Known rows, with every step that occurs
vena, zotug, roze, suza: [  1,  10,  -6,  -5,  -7,  18,   8,   2,  -6,  -4,  12,   2, -13,  -2,   4,
 -23,  -1, -14, -10,   6, -22,  12]
darerep, mosi, suza: [  4,  -2,   2,  15,  -6,  17,  14,   2,   8,  51,  29,   5,   0,  -1,  -5,
  13,   2, -32, -14,  -2,   6,  14]
zotug, mosi, suza, vena, darerep: [  3,  -4,  -4,  10,   0,  23,   7,  -4,   1,  76,   4,   6,   7,  -5,   7,
  12,  12, -11,  -3, -15,  -1,  18]
darerep, mosi, suza, vena, zotug: [ -1,   7,  10,   3, -12,  31,  10, -15,  -3,  66,  13,   3,  -3,   9,   3,
  13,  -6,  -4, -10,  -3,  -6,  22]
darerep, mosi: [  8,   6,  -5,   1, -14,  24,   4,  -6, -10,  29,  21,   7,  -4,   2,  -1,
   1,  -2, -26, -10,   3,  -5,  12]
senas, darerep, mosi, suza: [  7,  -4,   2,  10, -11,  18,  10,   4,  -9,  40,  26,   5,   1,  -3, -11,
  15,   7, -44, -11,  -5,  -2,   8]
roze, suza, senas, darerep: [ 13,  -9, -14,  -8, -18,  25, -11,   7,  -5,  -5,  -1,   6,  -2,  -3,  -3,
 -11,   1, -44,   2,   1, -25,   2]
roze, suza, vena, zotug, mosi: [  3,   6,  -3,  -3, -11,  33,   7, -13, -10,  32,   0,   3, -12,  -1,   1,
 -10,  11,  -8, -15,   8, -41,  16]
mosi, suza, senas, zotug: [ 15,  -6,  -5,   2,  -8,  19,   7,  -1,  18,  45,  11,   9,   4,   7,  -4,
  -7,  -4, -32,   2, -19,  -9,  11]
mosi, suza, senas, darerep, vena, zotug: [ 12, -10,  -6,  -8, -19,  24,   1, -11, -14,   7, -11,   3,  -2,  13,  -6,
   6,  -2, -18,   1,  -2, -18,  13]
mosi, suza, vena, darerep, senas, zotug, roze: [  6,   5,  10,  -8,   1,  16,   7,  -5,  -1,  55,   5,   8,  11,   6,  -8,
 -12,   5,  -7,   2, -26,  23,  19]
senas, suza, vena, darerep, roze: [  3,   1, -14,  -2, -11,  18,   1,  -8, -20,  32,   6,   2,  -9,   7,   7,
   3,   1,   2,  -5, -13,  26,  18]
roze, suza, senas, darerep, vena: [ 11,  -8,  -9, -15, -22,  19, -12,   4,  -4, -36, -11,   4,  -5,   2,  -9,
  -7,  11, -46,  -1,   6, -14,   1]
suza, vena: [  1,   8,   7,  -9, -15,  33,  -2,  -5,   2,  53,  12,   8,  -2,   1,   8,
   4,   1, -11,  -4,  -7, -19,  15]
mosi, suza, vena, zotug, senas, darerep, roze: [  7,   6,   2,  -4,  -8,  20,   6,  -4, -29,  10,  10,   1, -10,   3,   0,
   8,   2,   6, -10,  -7,  -8,  13]
roze, suza: [  1,   2, -11,   1, -10,  17,  -2,   7,   4,  -4,  12,   6, -13, -10,   0,
 -13,   4, -32, -12,  11, -16,   9]
darerep, mosi, suza, senas, zotug, roze: [ 15,   2,   7,   0,  -5,  16,  18,   2,  17,  42,  26,   7,  10,  10,  -2,
 -13,   1, -34,   0, -25,   4,   6]
zotug, roze, suza, mosi: [ -3,   2, -16, -10,  -7,  21, -10,  -1,  -5, -15,  29,   6, -14,  -9,   4,
 -11,   8, -45, -14,   4,  -6,  10]
zotug, roze, suza, senas: [  9,  -3,  -5,  -6,  -7,  20,   2,  10,  22,   8,   8,   4,   3,   1,   9,
 -24,  -3, -28,   1,  -4, -13,   5]
vena, suza, senas: [ 10,  -8,  -8,   1,  -9,  18,   2,   2,  21,  24,   5,   9,  -6,   3,   8,
   3,  -6, -12,   6,  -9,   1,  13]
darerep, senas, zotug, roze, suza, vena: [  0,  12,  16, -18,  -9,  23,  -1,   0,   8,  18,   5,   6,  -3,   0,  -9,
 -25,  11, -19,  -8,  -6,   3,  12]
darerep, roze, suza: [  4,   2, -13,  -2,  -8,  12,  -2,   9,   1, -26,  12,  -1, -22, -10,   5,
 -14,   7, -21, -18,  11,   9,   9]

Rows
[  3,   4, -12,  15, -11,  14,  15,  -4, -25,  32,  23,   9,  -1,   9, -20,
  -5,  -2, -14,  -9,  -5, -33,  11]  zotug, senas, suza
[  7,  -3,  -8,   4,   1,  17,   7,  -2,  -4,  46,   6,  -1,  -5,  -5,  12,
   9,  14,   2, -10, -12,  24,  17]  zotug, mosi, suza, vena, darerep, roze
[  1,   1, -23, -17,  -3,  16, -19, -10, -23, -24,   7,   9,  -9,  -4,  -8,
 -22,   6, -35,  -7,  -3,  24,  18]  vena, darerep, senas, zotug, roze, suza, mosi
[ 15,  -6, -12,   6,  -6,  15,   4,  -6,   7,  41,   5,  10,   8,   9,  -1,
  -4,  -5, -33,   5, -21,  18,  13]  vena, darerep, mosi, suza, senas, zotug
[ -1,   8,  -6,  10, -12,  19,   5, -13, -27,  46,  12,  10,   6,  11,  -8,
   6,  -1, -11,  -3, -11,   4,  15]  zotug, senas, suza, vena, darerep, mosi
[ 10,   8,  -5,   0, -15,  21,   1,  -3, -37,   3,  19,  11,  -1,   0, -13,
   1,   3, -29,  -6,   0, -24,   5]  zotug, senas, darerep, mosi
[ 13,  -5,  -5,  -2, -18,  22,   0,   0,  -7,   9,  11,   9,  -4,   3,  -3,
   9,   1, -36,   3,  -6,   3,   6]  vena, suza, senas, darerep, mosi
[ -4,  12,  13,  -9,  -9,  24,   3,   8,  16,  23,  17,   4,  -4,  -5,   8,
 -12,  10, -24,  -8,  -4, -13,   8]  zotug, roze, suza, vena
[ 17, -16,  -3,  -3, -15,  20,   5,   0,  -1,  11,  -3,   3,   6,   3, -12,
   7,  20, -41,  -4,  -6, -20,   3]  zotug, mosi, suza, senas, darerep, vena
[ -2,  -2,  -2,   6,  -3,  21,  -1,  -2,   4,  70,   5,   7,   5,  -2,  10,
  13,   0, -10,   1, -16,  10,  20]  mosi, suza, vena, darerep
[ 13, -14,  -2,  -7, -18,  19,  -2,   2,   2,   5,  -3,   4,   5,   6,  -9,
  10,   9, -39,   1,  -6,  -9,   5]  mosi, suza, senas, darerep, vena
[ 16,  -8, -16, -10, -19,  26,   1, -11, -20, -21, -18,   2,  -8,   4, -10,
 -13,  16, -26,  -7,  11, -38,   7]  roze, suza, senas, darerep, vena, zotug, mosi
[  9,  -1,  -9,  -8,  -9,  24,   3,   0,   9,   7,   1,   2,  -1,   7,  10,
 -25, -10, -13,   1,   0, -20,  10]  vena, zotug, roze, suza, senas
[  5,  12,  -2,  -6,  -6,  11,   7,   9,   5, -13,  21,   7, -11,  -7,  -5,
 -29,  11, -39,  -9,  -5, -13,   5]  senas, zotug, roze, suza
[ 14,   2,  -7, -10,  -6,  27,  -1, -18, -21,  46, -12,  11,   4,   3, -14,
 -15,  14,  -5,  -3, -12,  -4,  20]  suza, vena, darerep, senas, zotug, mosi
[ 20,  -4, -16,  -5,  -7,  18,   6,  -1,   4,  -8,   3,   2, -11,  -2,  -4,
 -26,  16, -28, -11,  -3, -10,   5]  darerep, roze, suza, senas, zotug, mosi
[ 16,  -8, -12, -10, -13,  16,  -2,   5,  -7, -14,   5,   3, -16,   0,   7,
   4,   3, -13,   1,  -9,  16,   7]  vena, suza, senas, darerep, roze
[  9,  -8,  -3,  17,   0,  19,  21,   2,   7,  62,  23,   4,   2,  -7,  -6,
   7,  14, -26, -16,  -5, -23,  13]  zotug, mosi, suza
[  7,  -1,  15,   0,  -4,  26,  12,  -9,   7,  76,   6,   6,   6,   1, -16,
   0,  17, -15, -13, -13,  -6,  18]  darerep, senas, zotug, mosi, suza, vena
[ 10,  -4, -13, -17, -24,  24, -10, -10, -19, -34, -19,   3, -12,   9,  -6,
 -10,   0, -25,  -1,  10, -24,   9]  roze, suza, senas, darerep, vena, zotug
[ -1,  -5, -25,   1, -17,  26,  -5, -17, -27,  26,  31,   7, -10,   6, -10,
   6,   0, -40, -13,  -3, -14,  17]  senas, suza, mosi
[  1, -12, -33,  -3, -12,  24, -15, -24, -42,  28,   7,   8,  -3,  10, -18,
   2,  -5, -22,  -7,  -3,  17,  26]  vena, darerep, senas, suza, mosi
[ 14,  -1,  -8,  -4, -11,  15,   3,  -3,  13,  13,   7,  13, -10,   5,  -1,
  -8,  -1, -23,   7, -17,  -1,  11]  vena, suza, senas, zotug
[  5,   5, -11, -10,  -8,  21,  -8,  -5, -13,  21,   0,   3, -10,   0,  19,
   2,  -1,   9,  -3, -10,  26,  18]  suza, vena, darerep, roze
[ -1,  12,  10,   7,  -6,  24,  12, -13, -13,  49,  15,   7,   1,   9,  -4,
   8,  -7,   7,  -9,  -3, -18,  19]  darerep, mosi, suza, vena, zotug, senas
[ -1,  13,  -4, -10,  -5,  17,  -4,   1,  -1,  14,   3,   9,  -4,  -4,   7,
 -19,   9, -23,   2, -15,   7,  11]  senas, zotug, roze, suza, vena, darerep
[ 14,  -2, -24,  -8,  -8,  11,  -9,   0,   1, -23,  -8,   5, -10,   2,   6,
 -25,  -2, -22,   2,  -9,  21,   9]  vena, darerep, roze, suza, senas, zotug
[  6,  11, -11,   1,  -7,  22,   5, -13, -31,  14,   7,  10,  -6,   7,  -2,
 -10, -14,  14,  -4,   3, -41,  18]  vena, zotug, senas
[  9,   3, -11, -16, -24,  26,  -4, -16, -38, -16,  -9,   5, -14,   9,  -7,
   0,   1, -14,  -4,   6, -28,  14]  senas, darerep, vena, zotug
